Known rows, with every step that occurs:
W -> E -> M -> K: [ 1.05 -0.31 -0.11  0.15 -1.64  0.39  0.28 -0.49  0.56 -1.80 -0.34  0.04
 -1.11 -0.24 -1.22  0.19 -0.08 -0.60  0.88  0.10  0.43 -0.47 -0.08]
E -> H -> R -> M -> X -> W -> Z: [ 0.99  0.65 -0.14  0.08  3.81  0.89 -2.27  2.08 -0.06 -1.11  0.43 -1.83
  0.46 -0.04  0.39 -1.76  0.42 -0.43 -2.11 -0.79  1.23  0.13  0.70]
X -> W: [ 0.25  0.39  0.89  0.69  1.44 -1.35 -0.57 -2.14 -0.49 -1.52  0.53  0.38
  0.10  0.37 -0.75 -0.04 -0.64 -0.73  0.30  0.36 -2.16  0.07  0.10]
E -> H: [-0.37 -0.09  0.70  0.46  1.61 -0.65  0.66 -1.06  0.22  1.69  0.52 -0.19
 -0.82 -0.05 -1.18 -0.56 -0.41  0.61  0.09 -0.13 -0.05  0.97  0.10]
E -> M: [ 0.43 -0.26 -0.77  1.50  0.48 -0.88  0.39 -1.07  0.58  0.83  0.65 -0.41
 -1.32  0.03 -1.37  0.31 -0.70 -0.11  0.71  0.18 -1.54  0.34  0.15]
F -> X -> W -> E -> M -> K: [ 0.48  0.63 -0.96  0.39 -3.12  0.91 -0.70  1.52 -0.32 -6.40 -0.17 -0.36
 -1.00 -0.18 -0.16 -0.44 -0.71 -2.00  1.58  0.50  0.21  0.00  0.45]
M -> E -> H: [ 0.98 -0.17  0.97  0.42 -0.40  0.56  1.48 -3.06 -0.26  2.38  0.48  0.25
 -0.48 -0.06 -0.78 -1.10 -0.36  1.49 -1.53 -0.52  1.07  0.37 -0.21]
F -> X -> M -> Z -> W -> E: [-1.50 -0.34 -1.21 -0.90 -2.52 -0.97 -0.58  2.36 -0.13 -0.50 -0.30 -0.18
  0.41 -0.28  1.71  1.83  0.36  0.11  1.70  0.54 -0.52 -0.13 -0.48]
E -> H -> Z -> W: [-1.17 -0.20 -0.48 -0.63  1.76 -0.09 -0.46  0.80  0.33  3.26  0.52  0.96
  0.37  0.87 -0.45  0.66 -0.27  0.91  1.60  0.00  0.56  0.31  0.44]
M -> X -> W -> E -> H: [ 0.32  0.58  2.10  0.01  0.13  1.56 -0.17 -1.77 -1.18 -1.13 -0.16 -0.13
  0.40 -0.10 -0.24 -1.22  0.01 -0.80 -0.96 -0.19  1.26  1.27 -0.01]
R -> M -> X -> W -> E: [ 1.22  0.99  1.26 -0.27  0.60  0.95  0.20 -1.96 -0.49 -3.61  0.33  0.10
  0.54 -0.27  0.71 -0.95  0.74 -0.70 -1.78  0.19  0.52 -0.42 -0.36]
Z -> W -> E -> M -> K: [ 0.40 -0.53 -1.63 -0.42 -1.69 -0.41 -0.41  1.19  0.39 -3.07  0.60  1.75
 -0.66  0.08 -0.45  1.13 -0.36 -0.48  2.00  0.09  0.44 -0.61 -0.20]
R -> M -> X: [ 1.14  0.59  0.27 -0.73  2.27 -0.10 -0.23 -1.55  0.32  0.93  1.91 -0.75
 -0.43 -0.39  0.25 -0.21  1.11  0.43 -0.51  0.00  0.94 -0.27 -0.75]
H -> Z: [-0.36 -0.18  0.88 -0.19  1.51 -0.25  0.47 -2.23  0.42  4.18 -0.16 -0.57
  0.56  0.66 -1.10  0.89  0.48  0.20  1.33  0.22 -1.11 -0.14  0.16]
F -> X: [-0.86  0.12 -0.31 -0.10 -0.35 -1.26  1.23 -1.14  0.21 -0.58  0.76 -1.17
 -0.39 -0.24 -0.20  0.51  0.16 -0.07  2.17  0.23 -0.98  0.69 -0.08]
F -> X -> M -> E -> H: [-0.10  0.04 -1.15  0.92 -1.66  0.99  1.63  0.14  0.05  1.09 -0.32 -0.92
 -0.78 -0.78  0.48 -1.00 -0.18  1.84 -0.37 -0.02  1.50  0.05 -0.03]
R -> H -> Z: [-0.16  0.09  0.44 -0.33  1.80  0.16 -0.84  0.57 -0.18  2.60  0.82 -1.03
  0.45 -0.06  0.20 -0.32  0.08  1.04  0.19  0.06 -1.80 -0.45  0.07]
F -> X -> W: [-0.51  0.67 -0.06  0.48 -0.07 -1.09 -0.20 -0.59 -0.63 -3.56  0.75 -0.64
 -0.09  0.09 -0.07 -0.06 -0.57 -1.22  1.53  0.44 -1.63  0.63  0.33]
F -> X -> M -> Z -> W -> E -> H -> R: [-1.45 -0.32 -2.35 -0.75 -2.07 -0.41 -1.10  5.38  0.35  1.06 -1.17 -0.75
 -0.05 -0.49  2.01  0.67  0.26 -0.34  0.18 -0.13  1.16 -0.08 -0.08]
X -> M -> K: [ 0.58 -0.14 -0.65 -0.37  1.37 -1.06 -1.11  0.83  0.70  0.95  0.27 -0.29
 -0.87 -0.55 -0.62  0.66  0.50  0.61  1.31  0.50 -0.41 -1.28 -0.43]
X -> W -> E -> H -> R -> M: [ 0.86  0.75 -0.13  0.78  0.85  0.39  0.89  1.17  0.51 -3.53 -1.07  0.30
 -0.07 -0.35  0.65 -2.10 -0.13 -0.92 -3.37 -0.31  0.29 -1.02  0.58]
X -> M -> Z -> W -> E -> H -> R: [-0.59 -0.65 -1.34 -0.45 -0.35 -0.80 -1.37  3.94  0.46  2.97 -1.23  0.33
  0.16 -0.20  1.30  0.63  0.20 -0.08 -1.08 -0.26  0.43 -0.69 -0.24]

Rows:
[-1.23 -0.42  0.18 -0.28 -0.40 -0.61  1.86 -0.26  0.06 -1.13  0.02  1.75
  0.34  0.03 -0.14  0.29 -0.48  0.65  0.60 -0.18  0.20  0.56 -0.04] : Z -> W -> E -> H
[ 1.66  0.90  0.43 -0.30  1.00  0.66 -0.14 -0.57  0.00 -2.35 -0.36 -0.25
  0.80 -0.45  1.19 -1.00  1.07 -1.61 -2.40 -0.25  0.91 -1.09 -0.30] : H -> R -> M -> X -> W -> E
[ 0.82  0.14  0.12 -0.41 -0.29  0.35 -0.28  2.07  0.80  1.68 -0.74 -1.22
 -0.69 -0.23  0.93 -1.24  0.76 -0.40 -3.76 -0.59  1.06 -0.81 -0.09] : W -> E -> H -> R -> M -> Z
[-0.67 -0.16  1.55  0.36 -0.45  0.17  2.52 -2.26  0.13 -0.02 -0.94  0.05
 -0.12 -0.24 -0.95 -0.68 -0.20  0.46 -0.46 -0.26  0.13  0.81  0.08] : W -> E -> H
[-0.07 -0.45 -1.31  0.17  0.40  1.21  0.32  0.82  0.16  4.35 -0.34  1.38
  0.65  0.46  0.49  0.35 -0.09  2.57 -0.13 -0.02  1.38 -1.02  0.13] : X -> M -> E -> H -> Z -> W
[-1.14  0.24  0.50  0.52  0.54 -0.82 -0.33 -0.57 -0.64 -4.56 -0.05 -1.63
  0.86  0.39 -0.42  0.15 -0.57 -0.85  2.19  0.18 -2.35  1.21  0.90] : F -> X -> W -> Z
[-0.77 -0.48  0.59 -1.05 -1.21 -0.40 -0.74  0.69 -0.45  1.27  0.33  0.80
  0.02  0.42  0.26  0.51 -0.33  0.27 -0.31 -0.24  0.51  0.76 -0.30] : M -> Z -> W -> E -> H
[-0.50 -0.67 -1.11  0.78 -1.34 -0.77  1.30 -0.74  0.37 -2.32  0.14  1.75
 -0.09  0.15 -0.48  1.17 -0.68 -0.14  1.44  0.10 -0.86  0.00 -0.03] : Z -> W -> E -> M
[ 0.97 -0.01 -0.26  0.58  0.91  0.17 -0.98 -1.36 -0.08  2.68  1.26 -0.94
 -1.14 -0.14 -1.01  0.30  0.18 -0.34  1.02  0.00  0.50  0.87 -0.38] : E -> M -> X
[ 0.07 -0.40  0.15  1.48 -1.40 -0.06  2.00 -2.27  0.49 -0.85 -0.74  0.14
 -0.55 -0.13 -1.28  0.22 -0.39 -0.42  0.32  0.10 -1.35  0.28  0.10] : W -> E -> M
[-0.78 -0.54 -0.73 -0.34  0.10 -0.85  1.35  0.66  0.48 -0.12 -0.72  1.36
  0.52 -0.10  0.35  0.20 -0.08 -0.23  0.03 -0.66  0.61  0.03 -0.02] : Z -> W -> E -> H -> R
[ 0.48  0.25 -1.29 -1.21  1.01  0.75  0.36  2.35  0.58 -0.39  0.56  0.83
  0.24 -0.49  1.61 -0.64  0.99  0.02 -1.64 -0.74  3.21 -0.60 -0.44] : Z -> W -> E -> H -> R -> M -> X
[ 0.05  0.24  1.81  0.60 -0.35 -0.54  1.16 -3.16 -0.56 -3.24 -0.83  0.72
  0.82  0.08 -0.56 -0.21 -0.42 -1.09 -0.25  0.25 -1.92  0.09  0.12] : X -> W -> E
[-0.67 -0.69 -0.25 -0.68 -0.94 -1.43 -0.95  0.93 -0.02  1.15 -0.47  0.76
  0.57 -0.04  0.92  1.83  0.29  0.48  0.42  0.39 -1.23 -0.70 -0.65] : X -> M -> Z -> W -> E
[ 0.21 -0.45 -1.34 -0.73 -1.32  0.91 -0.96  1.61  0.57 -0.09 -0.23  1.29
  0.04  0.70 -0.53  1.50  0.07 -0.43  2.35  0.24  1.15 -1.05  0.30] : H -> Z -> W -> E -> M -> K
[-1.04 -0.55 -0.39 -0.32 -0.72 -0.52 -1.08  2.47 -0.04  1.68 -0.52  0.67
 -0.02 -0.03  0.78  0.77 -0.18  0.96 -0.40  0.15  0.12 -0.10 -0.28] : X -> M -> Z -> W -> E -> H
[-1.03 -0.53  0.54 -0.89 -0.34 -0.08  1.41 -1.81  0.18  0.90 -0.77  1.40
  1.73  0.72 -0.17  1.69  0.39  0.39  1.88  0.14 -0.69 -0.39  0.01] : H -> Z -> W -> E
[ 0.63  0.52  1.22 -0.26  0.50  1.24 -0.44 -0.73 -0.64  0.21 -0.94 -0.42
  0.66 -0.37  0.29 -1.39  0.44 -1.77 -1.61 -0.61  1.61  0.66  0.03] : M -> X -> W -> E -> H -> R
[ 0.51 -0.45  0.71  0.69 -2.15  0.10 -0.63 -0.76 -0.06  1.59 -0.45 -0.92
 -0.86  0.22 -0.78  0.54 -0.21 -0.87 -0.51  0.06 -1.18  0.33 -0.11] : W -> E -> M -> Z
[-1.06  0.10 -1.28  0.47  0.05 -1.25  0.98  0.45  0.50 -0.08 -0.15 -1.26
 -0.46 -0.72  0.20  0.76  0.21  0.57  2.12  0.64 -1.25 -0.07 -0.07] : F -> X -> M
[ 0.86  0.07  0.99  1.02 -2.11  0.26 -1.80 -0.17 -0.74 -1.19 -0.54 -0.33
 -0.54  0.50 -0.43 -0.12 -0.82 -1.85 -1.22  0.28 -1.73  0.29  0.29] : X -> W -> E -> M -> Z
[ 0.03 -0.34  0.20 -0.08  0.98 -1.47 -1.88  0.43  0.23  4.18  0.04 -1.29
 -0.53 -0.13 -0.07  1.17  0.32  0.43 -0.16  0.48 -1.73 -0.45 -0.49] : X -> M -> Z
[ 0.99  1.15  1.17  0.02  0.67  1.87  0.02 -0.37 -0.53 -3.13  0.27  0.01
 -0.03 -0.28  0.65 -2.03  0.36 -0.02 -2.57 -0.04  2.11  0.25  0.02] : R -> M -> X -> W -> E -> H
[-0.67 -0.20 -0.75 -0.99  1.86 -0.54 -1.74  2.28 -0.27  1.52  1.76  0.66
  0.92  0.30  1.00  0.64 -0.24  1.23  1.21  0.06 -1.31 -0.65 -0.06] : R -> H -> Z -> W
[ 0.26 -0.01  1.85 -0.23  2.59 -0.15 -1.88 -2.29 -1.11 -0.93  0.56 -1.30
  1.30  0.40 -0.84  0.19  0.18 -0.72  0.99 -0.20 -1.06  1.26  0.20] : M -> X -> W -> Z
[ 1.35  0.37  0.00  0.14  0.37  2.33  1.39 -0.87  0.53  3.68  0.17 -0.16
 -0.21  0.40  0.07 -1.57  0.43  2.13 -2.82 -0.35  2.18 -1.12  0.26] : R -> M -> E -> H -> Z
[-1.06  0.67  0.71  0.59 -1.77  0.57  1.30  0.02 -0.70 -4.66 -0.77 -0.35
  0.04 -0.15  0.16 -1.44 -0.76 -0.93  0.23  0.18 -0.07  1.31  0.62] : F -> X -> W -> E -> H
[ 0.15 -0.45 -0.34 -0.59 -0.19  1.22  0.32 -0.77 -0.20  4.19  0.61  1.45
  0.70  0.92  0.01  0.20 -0.19  1.83 -0.19 -0.40  1.85 -0.23  0.09] : M -> E -> H -> Z -> W
